What can hang from each mark:
gama: buri lomi
sedo: fanel gama
lomi: buri
pirud: buri fanel gama lomi sedo
buri: lomi pirud
fanel: buri gama lomi sedo

Each row was made from one small tree. The marks that hang from a mark follow it in brackets, in alphabetical order. Every link used is in the known rows. Write each row's tree.
Known rows:
lomi[buri]: [-16 -8 7 -7 -1 -6 0 -25 4 5 -5 5 -3 -32 -18 -16 11 -6 1 -5 -19 -16 7 -18 -12 2 14 13 29 23 -8 14 -4 -5 -2 10 12 -9 -21 -1 2 5]
buri[pirud[fanel]]: [-37 16 -17 -26 -5 7 0 -41 17 5 17 17 0 -33 -11 3 -9 12 6 -5 5 -12 1 -11 -1 11 -2 1 -11 -2 18 29 4 -11 -18 36 10 2 -6 -2 -4 17]
fanel[buri]: [-10 -7 12 -4 8 13 6 -23 -13 19 6 14 -11 -33 -39 -5 -22 8 6 -11 -6 -13 22 -8 -19 2 14 10 11 16 -1 19 -7 -10 -29 37 24 -34 -13 -26 6 23]
pirud[gama[buri] lomi sedo]: [-14 -16 -17 -11 1 -19 -1 -40 -39 -7 -4 14 -3 -5 -23 -23 15 -30 -11 -3 6 -33 18 -8 -25 -27 16 -22 -11 -12 6 -14 7 22 9 -19 -11 3 -8 -14 -37 -19]
pirud[buri[lomi] fanel[sedo] gama]: [-20 11 -3 -21 -13 13 25 -28 -16 20 16 -11 -4 -15 -43 -22 -4 -9 20 24 20 -20 4 12 -15 -13 15 -21 -30 -32 12 -7 -10 -20 -21 5 0 16 -21 -11 -29 1]
sedo[fanel[lomi[buri]]]: [-9 -3 5 9 -12 7 19 -9 -8 11 10 -7 3 -15 1 -22 23 -5 -6 9 9 -18 5 -16 -16 7 6 28 9 11 -13 7 -8 2 1 2 18 5 -18 13 6 -5]
lomi[buri[pirud[fanel[sedo]]]]: [-28 13 -12 -19 -7 -23 15 -55 37 -3 -4 -1 3 -12 3 -12 9 -10 25 13 -27 -11 0 10 11 11 3 -4 5 -2 -1 13 12 -18 -15 23 5 25 -14 11 2 1]
lomi[buri[pirud]]: [-18 -7 -5 -7 -1 -18 -12 -29 18 -11 -5 6 -5 -8 10 -2 26 -3 5 -1 -18 -23 -8 -27 3 16 5 8 18 21 -8 18 19 6 2 13 12 5 -16 7 -3 -1]
fanel[buri[lomi] sedo[gama]]: [-3 -8 13 6 3 16 20 -31 -6 20 0 3 -6 -13 -8 -5 -38 0 23 -2 11 -18 20 11 -25 -3 13 7 -6 -12 -1 2 -10 -1 -32 20 15 -23 -1 -8 4 20]
gama[buri[pirud]]: [-12 -9 -9 -16 3 -18 -6 -31 15 -2 -12 16 -14 -3 -1 -8 10 -12 -2 3 -6 -20 -8 -14 1 19 2 2 12 14 6 16 17 6 -1 11 0 1 -20 0 -4 9]
buri[pirud]: [-22 -8 0 -8 5 -6 -9 -37 3 1 6 15 2 -22 -9 12 2 14 8 -8 -8 -22 -1 -23 -5 12 -1 5 5 10 3 25 12 7 -9 33 18 -18 -1 -11 -4 13]
pirud[fanel gama lomi[buri] sedo]: [-34 3 -35 -25 -12 -6 -1 -44 -19 -14 13 6 5 -21 -16 -32 23 -18 -7 -1 6 -25 20 -9 -22 -27 16 -19 -20 -16 11 -6 0 2 3 -12 -5 25 -12 -2 -36 -23]
buri[pirud[fanel gama]]: [-40 7 -21 -34 -12 2 -3 -36 7 5 20 10 1 -28 -23 1 5 7 2 7 1 -16 1 -14 -6 11 -2 -12 -28 -9 21 24 6 -8 -16 29 4 4 -6 -13 -21 7]
gama[lomi]: [-23 -15 17 -5 -1 16 12 -24 -11 18 -3 15 -5 -40 -30 2 -9 11 -3 -7 -2 -16 18 -16 -17 -2 3 12 21 6 4 21 -5 -2 -9 30 13 -37 4 -8 5 7]
pirud[buri[lomi]]: [-10 -1 8 -9 -2 17 0 -11 -22 10 13 8 -16 -17 -26 -14 2 2 3 0 41 -23 -3 -22 -19 -5 21 7 6 -2 0 4 -1 -4 0 -1 14 -8 -29 -7 -17 8]
sedo[fanel[lomi] gama]: [-15 -12 3 4 -7 25 24 -23 -7 22 17 5 7 -29 4 -12 -5 6 -4 3 20 -10 15 -2 -29 6 2 29 -12 5 -2 12 -25 4 -19 15 14 -10 4 8 8 9]
pirud[buri gama[lomi] sedo]: [-25 -19 -5 -9 -9 15 6 -25 -29 -6 -11 13 -5 -8 -38 -20 27 -16 -4 6 21 -28 14 -8 -20 -33 3 -13 0 -11 -3 -9 -2 12 1 1 -9 -8 -14 -15 -29 -22]
buri[lomi pirud[fanel]]: [-34 29 -16 -19 -12 22 -4 -26 4 3 28 8 -6 -13 3 8 -12 16 10 -2 40 -17 -5 -24 -9 18 3 5 -28 -26 21 24 9 -5 -6 19 16 3 -11 7 -10 13]
gama[buri[pirud] lomi]: [-15 -15 -4 -12 -5 -12 3 -27 17 4 -21 14 -14 2 5 -5 15 -11 -2 4 0 -23 -6 -13 1 16 -4 4 23 4 5 14 20 7 3 12 -2 -4 -7 12 -2 -1]
lomi[buri[pirud[gama]]]: [-20 -14 -11 -15 -8 -21 -12 -26 9 -12 -4 -1 -3 -4 -1 -8 39 -11 0 8 -16 -27 -13 -25 -1 13 3 -7 4 13 -6 12 21 15 6 4 9 10 -15 -9 -20 -6]
fanel[buri gama sedo]: [-6 -13 2 2 4 -22 17 -31 -28 18 -9 6 -3 -28 -32 -7 -38 21 30 32 -40 -1 24 26 -17 -5 2 -6 16 7 -19 0 -22 -11 -45 46 19 -55 -5 -23 20 24]
buri[lomi pirud]: [-18 4 -1 -2 -4 8 -12 -21 -13 -1 15 9 -6 -3 9 19 -2 16 10 -9 31 -29 -10 -31 -12 16 3 11 -15 -16 7 21 16 16 2 18 27 -13 -1 -1 -7 12]
sedo[fanel gama]: [-22 -20 9 -13 -2 11 8 -38 9 15 8 20 2 -40 -14 -4 -6 -7 -15 -6 -14 -13 26 -7 -29 4 8 22 6 21 4 12 -17 3 -12 25 4 -22 0 -2 2 16]
gama[buri[pirud[fanel[sedo]]] lomi]: [-22 2 -12 -21 -8 -17 27 -53 31 11 -18 6 -9 1 4 -13 -1 -19 16 21 -17 -14 4 20 9 12 -10 -8 5 -17 12 13 11 -14 -20 22 -9 14 -6 22 2 -2]
sedo[fanel[buri[pirud] lomi] gama]: [-8 -14 -14 10 -10 17 21 -22 8 7 17 6 -3 8 31 -6 2 9 3 7 25 -21 2 -5 -16 17 -6 22 -20 0 -1 13 -3 8 -24 22 13 -4 0 8 3 10]
pirud[buri gama]: [-16 -22 4 -19 1 0 3 -20 -19 9 6 5 -8 -28 -53 -21 17 -6 -2 9 -2 -21 5 -11 -17 -12 16 -11 3 13 3 0 -6 -6 -11 10 3 -8 -23 -26 -26 2]
sedo[fanel[buri[pirud]] gama[lomi]]: [-17 -25 -7 -8 -10 13 9 -29 24 7 -5 20 -11 5 20 -6 8 -6 -9 -5 0 -22 17 -3 -17 16 -8 13 3 8 3 19 9 7 -21 36 0 -17 11 6 2 6]
fanel[buri gama lomi sedo]: [3 -8 -5 17 -3 -8 30 -13 -42 23 0 -8 1 -18 -11 -10 -37 34 34 42 -5 -2 15 27 -17 -4 -4 3 -1 -12 -21 -4 -29 -9 -47 36 31 -45 -3 -13 22 20]

Which tree is each row?
[1 3 -9 -11 -11 -13 -8 -2 -32 15 -6 8 -24 -11 -3 -12 -17 6 -6 29 24 -10 -5 -9 -21 13 3 9 13 -7 -5 -9 -15 4 -2 -2 8 -27 -26 8 3 19]
fanel[gama[buri[lomi]]]
[-29 -1 -25 -29 -3 -28 13 -67 -2 0 16 3 16 -19 -13 -1 1 3 22 10 -21 -22 12 13 -5 -8 5 -32 -40 -25 19 10 16 -2 -25 25 2 8 18 -13 -32 -8]
buri[pirud[fanel[sedo] gama lomi]]
[-10 -28 -2 -8 -1 -26 20 -54 35 7 -31 8 -4 11 24 -8 2 -24 14 14 -23 -16 3 17 0 11 -5 -3 18 -1 0 5 10 8 -8 14 -18 0 2 21 5 -2]
fanel[sedo[gama[buri[pirud] lomi]]]
[0 -8 15 22 5 9 42 -29 -23 27 5 -10 4 -21 -23 -7 -33 18 39 11 1 -15 19 18 -14 -8 9 6 -4 -12 -10 9 -14 -8 -41 29 30 -26 1 -20 12 16]
fanel[buri lomi sedo]
[-12 -22 8 -7 1 14 13 -32 7 18 7 17 -11 -29 -15 -18 -11 -9 -12 -8 -10 -13 33 2 -27 5 7 20 7 21 -1 12 -17 -7 -26 32 6 -26 -4 -9 6 22]
sedo[fanel[buri] gama]
[-7 -14 -5 -14 -16 -19 10 -13 -13 17 -19 14 -18 -16 -9 -23 10 -7 -23 33 -16 -10 17 8 -19 13 -13 13 30 14 -11 -5 -16 1 -2 16 -7 -33 -11 14 11 5]
sedo[fanel[gama[buri lomi]]]
[-21 -10 -7 -5 -8 -12 -2 -25 18 -7 -11 5 -8 3 14 -5 33 -5 3 2 -9 -24 -7 -22 3 16 -5 9 25 9 -7 20 23 10 7 12 5 -2 -8 13 -3 -12]
gama[lomi[buri[pirud]]]
[-3 6 -5 1 -9 8 -8 5 -45 15 9 6 -22 -18 -12 -2 -30 30 5 17 31 -12 9 -8 -28 7 4 8 0 -8 -9 2 -15 2 -24 26 29 -51 -13 -14 9 25]
fanel[buri[lomi] gama]
[-6 5 15 1 -9 24 8 -10 -27 20 20 5 -17 -14 -18 -8 -12 0 -10 -10 29 -27 20 -15 -27 10 12 21 -8 -3 -1 11 -3 2 -11 21 28 -26 -9 -16 4 18]
sedo[fanel[buri[lomi]]]
[-30 -20 -29 -7 2 -8 -14 -59 -8 -25 7 24 13 1 24 4 3 1 6 -18 13 -30 13 -11 -18 -15 6 -8 -21 -8 7 4 17 33 0 8 -2 -2 19 7 -26 -13]
buri[pirud[lomi sedo[gama]]]
[-14 23 -24 -29 -20 0 -2 -6 -20 17 7 5 -27 -19 -5 -21 -21 6 -7 33 34 -3 -2 2 -22 17 0 2 2 -18 11 -3 -23 -15 -12 3 -2 -10 -34 17 3 20]
pirud[fanel[gama[buri[lomi]]]]
[-41 34 -25 -11 -14 29 -11 -31 -11 -17 23 16 -1 1 13 6 -11 7 6 -8 59 -23 2 -25 -14 -3 -1 1 -38 -40 17 15 9 8 1 9 11 13 -5 11 -12 2]
buri[lomi pirud[fanel sedo]]
[-33 -12 -17 -2 0 7 -15 -50 6 -20 -2 23 10 -2 17 7 -1 -1 2 -15 8 -19 9 -18 -15 -6 -3 4 -10 -1 3 12 4 25 -3 17 4 0 5 10 -6 1]
buri[pirud[sedo[gama]]]
[-10 -17 -22 -16 -20 -32 -3 -21 3 2 -20 14 -17 11 22 -12 24 -2 -20 38 -8 -11 0 2 -7 25 -24 7 20 11 -5 -2 5 12 3 21 -7 -21 -4 21 7 -1]
sedo[fanel[gama[buri[pirud] lomi]]]
[1 -5 -13 -1 -13 -12 20 -3 -28 19 0 2 -9 -11 3 -28 4 9 -12 41 12 -5 2 8 -21 15 -13 18 8 3 -11 -9 -27 -1 -9 5 7 -19 -17 14 15 8]
sedo[fanel[gama[buri] lomi]]
[-16 2 -23 -27 3 -37 16 -72 19 2 0 6 0 -3 4 -20 -1 -16 19 12 -18 -21 6 19 4 4 6 -19 -13 -14 16 5 22 -11 -18 9 -11 26 -4 12 -17 -6]
gama[buri[pirud[fanel[sedo] lomi]]]
[-20 -9 -2 -4 -8 15 6 -25 -33 -1 7 15 1 -11 -35 -20 10 -19 -18 -8 -3 -26 37 -5 -30 -22 3 -3 -19 1 -4 -2 -7 11 -11 22 10 -18 0 -33 -13 0]
pirud[gama sedo[fanel[buri]]]
[-15 -2 -22 -27 -6 -33 18 -54 -22 10 10 3 5 -32 -33 -29 -11 21 21 43 -15 -6 19 36 -14 -17 11 -23 -2 -9 3 -18 -20 -26 -38 21 -6 -10 -9 -1 -15 1]
pirud[buri fanel[gama sedo] lomi]
[-33 28 -18 -14 -12 36 1 -30 -24 -7 23 11 -9 -12 -27 -22 -3 -5 -1 -2 67 -21 9 -14 -24 -20 15 -3 -22 -32 13 -6 -12 -9 -2 -5 4 21 -34 6 -19 1]
pirud[buri[lomi] fanel sedo]
[-10 -28 16 3 3 5 31 -41 7 23 -18 7 -5 -21 -18 -9 -30 -2 21 3 -28 -11 32 25 -17 -6 6 6 15 3 -5 10 -11 -10 -38 34 6 -38 8 -7 11 13]
fanel[buri sedo[gama[lomi]]]
[-4 -4 1 -12 -10 1 -1 -6 -25 15 0 1 -19 -9 -24 -16 3 -22 -8 6 27 -24 -6 -22 -23 7 15 -3 -8 -16 7 0 1 8 6 -14 3 -6 -29 -7 -20 5]
pirud[gama[buri[lomi]]]
[-18 -23 7 -12 -14 -5 5 -14 -6 11 -11 -1 -7 -24 -19 -20 30 -12 -9 11 -14 -23 5 -18 -15 -2 6 -1 20 7 -5 10 1 3 3 4 4 -13 -9 -9 -13 -12]
pirud[gama[lomi[buri]]]
[-11 -14 0 -4 -6 -2 6 -7 -30 15 -9 14 -17 -29 -20 -9 -25 31 4 21 -9 -4 21 3 -21 1 -8 3 22 8 -12 7 -15 -5 -32 44 13 -62 -1 -14 15 15]
fanel[buri gama[lomi]]
[-18 -10 -12 14 -13 17 15 -24 -7 -8 2 5 8 -2 28 -27 24 -15 -12 5 25 -20 13 -6 -27 -10 3 29 -3 -1 -15 -7 -19 17 7 -12 1 21 -11 27 2 -12]
pirud[sedo[fanel[lomi[buri]] gama]]
[-20 -10 -10 -6 -12 -7 3 -37 4 -14 -19 24 -11 23 20 -12 32 -32 -21 2 6 -31 12 -9 -7 -1 -14 8 6 -5 -4 2 21 25 19 5 -9 9 -2 18 -5 -18]
gama[buri[pirud[sedo[fanel]]] lomi]
[0 -19 3 6 2 -6 39 -36 5 25 -11 -2 1 -11 1 -19 -20 -13 20 20 -3 -8 6 23 -15 1 6 10 6 -6 -4 -3 -21 -3 -23 -2 -2 2 -11 17 9 9]
fanel[lomi sedo[gama[buri]]]
[-37 -17 -13 -3 -7 15 -4 -45 8 -18 -10 26 6 4 24 9 4 0 1 -11 14 -22 10 -11 -13 -11 -11 6 -1 -10 3 13 8 27 2 19 -4 -11 11 16 -6 -7]
buri[pirud[sedo[gama[lomi]]]]
[-28 16 -11 6 -7 16 -19 -29 -25 -21 10 16 -1 12 16 16 -1 9 5 -12 49 -33 -3 -32 -14 -2 0 3 -24 -30 4 13 18 32 13 10 24 -5 -2 3 -13 -2]
buri[lomi pirud[sedo]]
[-22 -5 -5 -28 -10 -8 36 -40 8 31 -14 1 -5 -21 -35 -29 -3 -30 4 28 -20 -10 17 25 -9 -3 0 -17 -1 -20 14 3 -9 -20 -22 11 -17 5 -7 2 -9 -2]
pirud[fanel[sedo] gama[buri lomi]]
[-10 -19 -17 -9 0 -9 1 -50 9 -5 15 18 -3 2 18 -12 6 -3 -6 -11 -2 -29 20 1 -21 8 8 6 -13 12 6 13 18 12 -20 24 8 -11 12 -1 -15 0]
sedo[fanel[buri[pirud[lomi]]] gama]
[-31 4 -6 -14 -12 -15 23 -48 38 1 -11 -3 2 -6 12 -11 14 -11 20 18 -27 -14 3 7 9 9 -6 -5 9 -12 1 16 16 -13 -16 23 -1 16 0 20 3 -10]
gama[lomi[buri[pirud[fanel[sedo]]]]]
[-13 -24 3 1 2 -3 21 -49 25 9 -16 10 -2 5 9 0 -15 2 27 5 -21 -15 15 18 -5 5 -5 -3 6 -6 -2 17 9 3 -35 39 6 -24 13 1 7 5]
fanel[buri[pirud] sedo[gama[lomi]]]
[-28 4 -32 -30 -6 -10 5 -47 -25 -4 9 14 -2 -17 -22 -34 8 -28 -16 1 19 -23 21 -1 -22 -25 14 -23 -24 -19 21 -11 -2 2 -3 -12 -20 21 -17 -4 -36 -16]
pirud[fanel gama[buri] lomi sedo]
[1 -13 11 -4 -1 -7 18 -35 5 21 -15 3 -9 -2 3 -14 -20 -24 15 8 7 -13 8 13 -18 5 16 7 5 -14 2 -4 -8 2 -9 -6 -1 0 -15 15 -1 14]
fanel[sedo[gama[buri[lomi]]]]
[-3 -28 -12 -13 8 -42 10 -71 21 -2 -15 10 2 9 23 -12 2 -21 16 6 -26 -26 3 20 -2 5 10 -12 0 -1 6 0 19 12 -15 2 -14 10 6 14 -14 -8]
fanel[sedo[gama[buri[pirud[lomi]]]]]
[-12 12 5 10 -6 34 1 -16 -39 0 14 16 -12 3 -11 -12 -10 -9 -14 -15 42 -30 31 -14 -33 -12 10 15 -20 -17 -5 3 -4 16 -2 14 20 -17 -7 -12 -4 7]
pirud[sedo[fanel[buri[lomi]]]]
[-29 31 -32 -24 -20 2 -10 -15 -14 3 24 8 -8 -14 15 7 -14 38 6 27 38 -10 -12 -10 -11 18 -11 1 -23 -27 13 12 -5 -4 -13 26 17 -15 -6 11 -1 17]
buri[lomi pirud[fanel[gama]]]
[-8 -5 5 -2 -7 31 8 -16 -8 14 15 9 -15 -10 -2 -13 -14 -6 -8 -7 29 -22 21 -7 -34 9 12 25 -9 -1 2 7 -13 3 -16 13 16 -23 -7 -3 0 18]
sedo[fanel[buri[lomi]] gama]
[-42 20 -30 -17 -12 0 -8 -46 16 -26 4 9 1 -2 11 -15 20 -12 -3 -2 8 -18 0 -19 1 1 -3 -2 -1 -6 3 9 12 1 2 8 2 30 -21 17 -8 -8]
lomi[buri[pirud[fanel sedo]]]
[-42 6 -42 -26 -7 -5 -7 -53 -20 -21 23 18 14 -9 -4 -2 12 1 0 -4 18 -30 12 -10 -14 -20 5 -26 -50 -29 22 7 15 15 -2 7 -5 18 10 -10 -39 -18]
buri[pirud[fanel gama lomi sedo]]
[-24 1 -19 -39 -11 -2 12 -27 1 24 5 8 -14 -36 -40 -30 0 -24 -13 14 0 -10 9 -3 -16 5 9 -11 -6 0 21 5 -11 -21 -13 5 -10 12 -30 -7 -18 11]
pirud[fanel gama[buri]]
[-20 6 -10 -6 -12 7 41 -43 21 19 6 -14 11 -23 12 -26 -13 -6 22 22 -2 -1 5 20 -11 1 6 12 -3 -12 0 2 -27 -23 -28 2 1 24 -14 28 8 4]
pirud[fanel[lomi[buri] sedo[gama]]]
